What can hang from each mark:
dugu: gobupi
gobupi: dugu rero
zoka: zazi
zukad: kulip
funu: medo
nupo: kulip
pugil: dugu rero
rero: gobupi kotiz pugil zoka zukad
medo: rero

Each row was made from one small tree. Brackets hold a mark, then the marks that hang from it, in alphabetical order. Every link used is in the known rows. Write each row's tree.
(in the rows, 128 means zero)
Known rows:
{rero {gobupi dugu} pugil {zoka zazi} zukad}: [105 138  72  65 182 188 132 142 106 147  83 119 119  76  64 193 137 142
 138 196  98 178  58 166  71]
{pugil rero}: [116 138 136 125 137 116  97 145 140 150 126 135 132 133 124 129 147 135
 133 137 139 132 127 156  97]
{funu {medo {rero pugil {zukad kulip}}}}: [ 80 168 105 144 152 150 174 159 105 142 119 154  82  91  81 161 155 147
 138 121 108 144 115 133 122]
{medo {rero kotiz pugil zoka {zukad kulip}}}: [ 68 169  91 115 168 151 190 158  96 173  97 135  94  64  76 147 161 165
 158 112  77 176  66 198  91]
{rero gobupi}: [106 121 120 118 140 123 140 140 109 149 122 129 125 119 123 136 127 131
 123 152 131 133 105 131 103]
{pugil dugu {rero kotiz}}: [ 99 130 137 127 148  99  98 144 130 178 102 129 154 124 117 139 159 146
 137 149 117 130 108 168  94]
{medo {rero {zoka zazi}}}: [144 157 105 124 119 126 131 148 129 140 155 119 100 106 121 144 158 137
 133 160 121 166 144 148 147]
{gobupi dugu {rero {zoka zazi} {zukad kulip}}}: [115 145 100  89 135 178 137 151  93 147  91 124 119  95  79 186 136 169
 130 126  90 170 105 182  94]
{zukad kulip}: [ 90 131 148 131 118 127 153 138 101 139 115 125 123 129 120 133 115 143
 128 103 121 120 130 139 132]
{rero {gobupi dugu} kotiz {zukad kulip}}: [ 76 127 102  95 166 147 173 153  69 177  72 140 120  94  78 165 145 162
 125 131  90 143  66 165  75]
{medo {rero kotiz}}: [122 143 113 153 129 110 137 160 117 158 147 142 113 106 124 124 166 156
 117 137 105 150 120 149 123]
{gobupi {rero kotiz pugil zoka {zukad kulip}}}: [ 66 159  87  98 170 175 174 158  88 175  72 130 129  63  75 162 133 177
 146 100  62 178  48 215  57]
{nupo kulip}: [ 97 112 161 139 129 106 139 143 113 126 113 131 112 120 126 116 125 144
 117 123 115 106 121 112 137]
{zoka zazi}: [129 140 129 122 120 135 108 141 133 113 152  93 124 133 116 151 115 127
 107 149 131 138 143 121 135]
{pugil dugu {rero zukad}}: [106 140 144 116 162 115 108 129 153 146  94 123 126 141 101 139 161 124
 145 131 144 135 102 144  92]
{medo {rero gobupi}}: [114 126 120 143 129 108 141 165 114 163 139 143 103 112 127 131 156 146
 119 158 131 145 116 132 109]
{dugu gobupi}: [132  92 125 131 110 113 121 123 129 140 108 124 121 137 127 127 134 129
 127 141 136 118 143 120 110]
{funu {medo {rero pugil zukad}}}: [115 168  83 141 162 148 148 149 131 131 130 158  91  90  92 156 161 139
 137 142 115 158 114 121 114]
{pugil {rero {gobupi dugu} zukad}}: [109 127 108  91 172 140 107 148 121 167  86 154 120 118  93 160 166 143
 138 163 131 147  78 163  53]
{medo {rero zukad}}: [134 152 115 139 141 122 149 150 139 127 140 140  89 122 116 125 166 133
 127 116 133 153 112 127 123]
{medo {rero gobupi kotiz zoka}}: [107 144  85 123 153 112 166 158  87 195 122 147 109  76 118 132 177 159
 144 158  96 171  90 181  99]
{funu {medo {rero kotiz {pugil dugu} zukad}}}: [ 98 159  86 140 173 132 150 147 122 160 110 146 110  85  81 161 181 146
 138 159  91 155  97 133 108]

Which tree is each row?
[ 87 114 112 123 124 134 158 163  97 171  81 120 114 109  99 152 138 173
 117  97  96 146 100 171  65]  {dugu {gobupi {rero kotiz {zukad kulip}}}}
[128 111  94 120 127 150 102 155 103 167 105 158 154  98 116 157 146 183
 111 147  77 148 101 171  76]  {gobupi dugu {rero kotiz}}
[ 84 154 104 101 185 122 133 164 112 183 104 129 121 104  95 147 160 143
 135 144 119 155  65 179  49]  {pugil {rero gobupi kotiz zukad}}
[100 118 109 116 147 153 123 135 129 162  77 130 153  89 108 154 136 157
 149 155  93 157  89 181  82]  {gobupi {rero {pugil dugu} zoka}}
[ 68 121 109 137 153 114 136 173 114 189 105 130 129  81  94 151 162 165
 119 188  94 152  70 155  77]  {medo {rero gobupi kotiz {pugil dugu}}}
[131 170  79 145 159 123 165 151 107 154 142 159  93  90 106 148 182 144
 134 129 106 157 125 132 131]  {funu {medo {rero kotiz zukad}}}
[ 99 104  96 100 155 161 114 145 109 156  86 146 139  94  94 163 133 155
 124 187 102 139  78 149  67]  {rero {gobupi dugu} pugil}
[102 107  75  84 165 169 133 130  97 170  71 156 141  75  91 165 144 153
 153 190  88 158  70 173  72]  {rero {gobupi dugu} pugil zoka}
[ 44 134 137 130 158 127 176 167 112 170  82 124  98 100  68 158 155 155
 129 144 120 146  67 148  82]  {medo {rero gobupi {pugil dugu} {zukad kulip}}}
[ 88 147  70 143 162 133 149 178  89 187 130 160 111  62 100 161 164 162
 123 189  91 155 101 148  89]  {funu {medo {rero gobupi kotiz pugil}}}
[138  97 100 117 111 131 126 133 119 171  89 140 126 110 132 137 146 154
 142 138 110 148 134 168  86]  {dugu {gobupi {rero zoka}}}
[ 87 136  94 111 182 136 167 141 123 174  81 132 103  81  81 149 177 136
 159 170 111 173  59 162  81]  {medo {rero gobupi {pugil dugu} zoka zukad}}
[118 153  95 153 140 138 132 156 122 144 140 162 106  92 112 151 157 144
 132 160 111 140 141 122 125]  {funu {medo {rero pugil}}}
[ 90 115  63  80 176 166 137 140  83 192  69 153 146  54  87 170 153 168
 150 191  68 164  49 195  59]  {rero {gobupi dugu} kotiz pugil zoka}
[149 169  86 136 133 131 138 143 110 142 159 142  92  92 122 157 163 136
 141 168 115 161 172 133 163]  {funu {medo {rero {zoka zazi}}}}
[110 151 108 133 153 148 140 153 150 130 122 133  95 100  93 142 156 137
 128 137 120 160  88 141  96]  {medo {rero pugil zukad}}
[ 99 146  96 154 149 120 132 152 116 170 119 154 126  80  99 158 170 154
 131 175  88 141 121 132 119]  {funu {medo {rero kotiz {pugil dugu}}}}
[ 77 102 127 129 124 119 154 152 104 178  63 114 127 120  92 154 147 169
 121 107 102 137  98 163  70]  {pugil {dugu {gobupi {rero kotiz {zukad kulip}}}}}
[ 93 132  53  69 202 177 155 134  88 181  59 148 130  56  65 173 157 155
 154 172  68 177  28 193  46]  {rero {gobupi dugu} kotiz pugil zoka zukad}
[119 158  84  94 176 143 169 119 108 151 100 127 120  88 102 136 155 129
 162 116  93 168  78 175 109]  {rero kotiz zoka zukad}
